Known rows, with every way that one mark hangs from another:
[J_274 J_426 J_479]: [-15  10  -7  11   4 -17 -11 -18 -28   1  -2 -12  23  10  13  15  21]
[J_157 [J_334 [J_274 J_426] J_332]]: [-32  28   8  17  -1  -2  13 -33  -6  26  27  -7  19   4   5   8  15]
[J_274 [J_479 J_332]]: [ -3  13 -22  10   6 -13   2  -3 -19  10 -15 -10  15  12  31  10  34]
[J_332 J_334 J_479]: [  3  -1 -19 -13  -5 -15 -15 -11 -15  11 -19  -3  27  11  36  14  18]
[J_157 [J_334 [J_274 J_426 J_479] J_332]]: [-25  30   5  26   3  -6   9 -33 -22  20  23 -18  17   6   8  10  23]
[J_426 J_274 J_332]: [  2   3 -13  -2   7 -14 -18 -16  -2  12  -3  -4  22  16  16  19  17]
[J_479 [J_332 [J_334 J_157 [J_274 J_426]]]]: [ -4  11 -21  -9 -13   0  -3 -10 -22   4  -9  -2  45  15  22   1  15]
[J_157 [J_334 [J_332 [J_479 [J_274 J_426]]]]]: [-18  29  -2  -2   8 -26  13 -17  -6   7   3  11   2  15   7  24  12]
[J_426 J_274]: [  1   1 -13   0  10  -9   0 -12  -4  22  -4  -5  13  12   7  16  19]
[J_479 [J_332 J_334]]: [  0  -1 -27  -9  -5  -9  -6 -10 -14  18 -23  -5  25  10  31  10  18]
[J_157 [J_334 [J_274 J_426] [J_332 J_479]]]: [-28  34  13  12   0  -9  15 -21  -6  16  19   0  21   9  20   4  23]
[J_157 [J_334 [J_332 J_479]]]: [-12  24  -4   3   7 -10  15 -18   6  18   5   0   4   5  16  14  25]
[J_426 [J_332 J_479]]: [ -3  12 -11  -6  -1 -21 -19  -6  -2  -2  -7   4  28  16  41  15  24]
[J_334 J_157 [J_332 J_479]]: [  2  14 -12  -5   0  -3   8  -7   4   6  -4   8  15  12  14  19  31]
[J_157 [J_334 J_274]]: [-15  23 -12  10   0  -2   6 -20  -5  30  19 -13  18   5  15   6  15]
[J_334 J_157 J_332]: [ -2   8 -17   0  -3   5   6 -18   3  16   5   1  13   7  -2  22  23]
[J_332 [J_334 J_157] [J_479 [J_274 J_426]]]: [  9   5 -26 -27  -5 -23 -14  -6 -24 -13 -21  10  29  22  14  25   3]
[J_274 [J_426 [J_332 J_334]] J_479]: [ -6   0 -15  -1  -5 -23 -39 -29 -35  -9 -11 -16  39  14  26  20  10]
[J_332 [J_479 J_274]]: [  2  11 -18  -9   3 -27  -4   2 -10  11 -13  10  12  20  30  25  18]

Rows:
[  7   8 -31  -9 -12   5  -2  -6 -15  17 -11  -6  38  14  29   4  21]
[J_479 [J_332 [J_334 J_157 J_274]]]
[ 10  -8 -21 -12   1 -15 -29 -24 -12  12 -14 -10  30  16  20  21   8]
[J_426 J_274 [J_332 J_334]]
[ 26   0 -38 -11   9  -4  -4  -7 -26   3 -30 -13  21  18  12  14  24]
[J_426 [J_274 [J_479 [J_332 [J_334 J_157]]]]]
[ 14  -2 -26  -2  10 -14  -6 -11 -29  15 -31 -16  19  17  26  13  25]
[J_426 [J_274 [J_479 [J_332 J_334]]]]
[-18  21  -5  18  -1 -11   2  -8 -30   9  -1 -10  33  16  36   0  32]
[J_334 [J_274 J_426 [J_479 J_332]]]
[-16  30   3  11   0  -4  17 -17   1  29  16  -4  14   8  27   8  28]
[J_157 [J_334 J_274 [J_332 J_479]]]
[ 21   2 -37 -28  -4 -18 -13  -2 -17   1 -23   7  22  20  21  28   8]
[J_332 [J_334 J_157] [J_479 J_274]]
[ 27  -4 -33 -12   4  -9 -31 -22 -25  -5 -16 -17  29  19   9  25  14]
[J_426 [J_274 J_479] [J_332 [J_334 J_157]]]
[  2   3 -19   8 -10 -11 -36 -26 -34  15  -3 -24  43  14  44  17  19]
[J_426 [J_332 [J_334 [J_274 J_479]]]]
[-15   9 -11  -1 -12  -8  -6 -14 -25  15 -10  -5  44  13  36   0  17]
[J_479 [J_332 [J_334 [J_274 J_426]]]]
[ -8  30 -18  17   6  -6  12 -11 -20  21   4 -19  16  10  29   0  29]
[J_157 [J_334 [J_274 [J_479 J_332]]]]
[ 11   1 -38 -17  -6  -1  -3  -7 -11   6 -22  -3  28  12  17  11  17]
[J_479 [J_332 [J_334 J_157]]]
[ -1  10 -12 -13 -13  -5 -13 -10 -24  -4  -5   0  47  16  27   6  14]
[J_332 [J_334 J_157 [J_274 J_426]] J_479]
[  8  15 -19 -11   2 -14   9  -3  -1   8  -7  14   8  19  13  32  24]
[J_334 J_157 [J_332 [J_479 J_274]]]
[-20  25  -3  17  -1   3  14 -29   1  39  24 -11  12   3  11  11  20]
[J_157 [J_334 J_274 J_332]]
[-18  16  -1  18  -2 -11 -10 -17 -32  11   9 -16  32  12  25   9  24]
[J_334 [J_274 J_426 J_479]]
[-13  12  -8   8   1 -23 -27 -21 -25 -10   0 -11  31  13  22  18  19]
[J_274 [J_426 J_332] J_479]
[-17  19   0   8 -10   5   6 -21  -7  13  19   0  31  11   3  12  22]
[J_334 J_157 [J_274 J_426] J_332]
[  6   7 -30  -9  -3  -9  -8 -12 -33 -13 -23  -9  32  15  14  10  19]
[J_274 J_426 [J_479 [J_332 [J_334 J_157]]]]
[ -4  18  -9 -11   1 -19   6  -7  -8  -4  -5  18  14  20   7  29  18]
[J_334 J_157 [J_332 [J_479 [J_274 J_426]]]]
[-13  12 -12  -6  -2 -30 -24 -17 -14  -3   0   7  24  20  17  28   4]
[J_479 [J_274 [J_426 J_332]]]
[ -6  25 -16   9  -1  -2   4  -4 -28  -4  -1  -8  35  17  22   2  31]
[J_334 J_157 [J_274 J_426 [J_479 J_332]]]
[ -6   0 -20 -15  -9 -31 -36 -25 -24  -1 -12   2  33  19  21  31  -5]
[J_479 [J_274 [J_426 [J_332 J_334]]]]
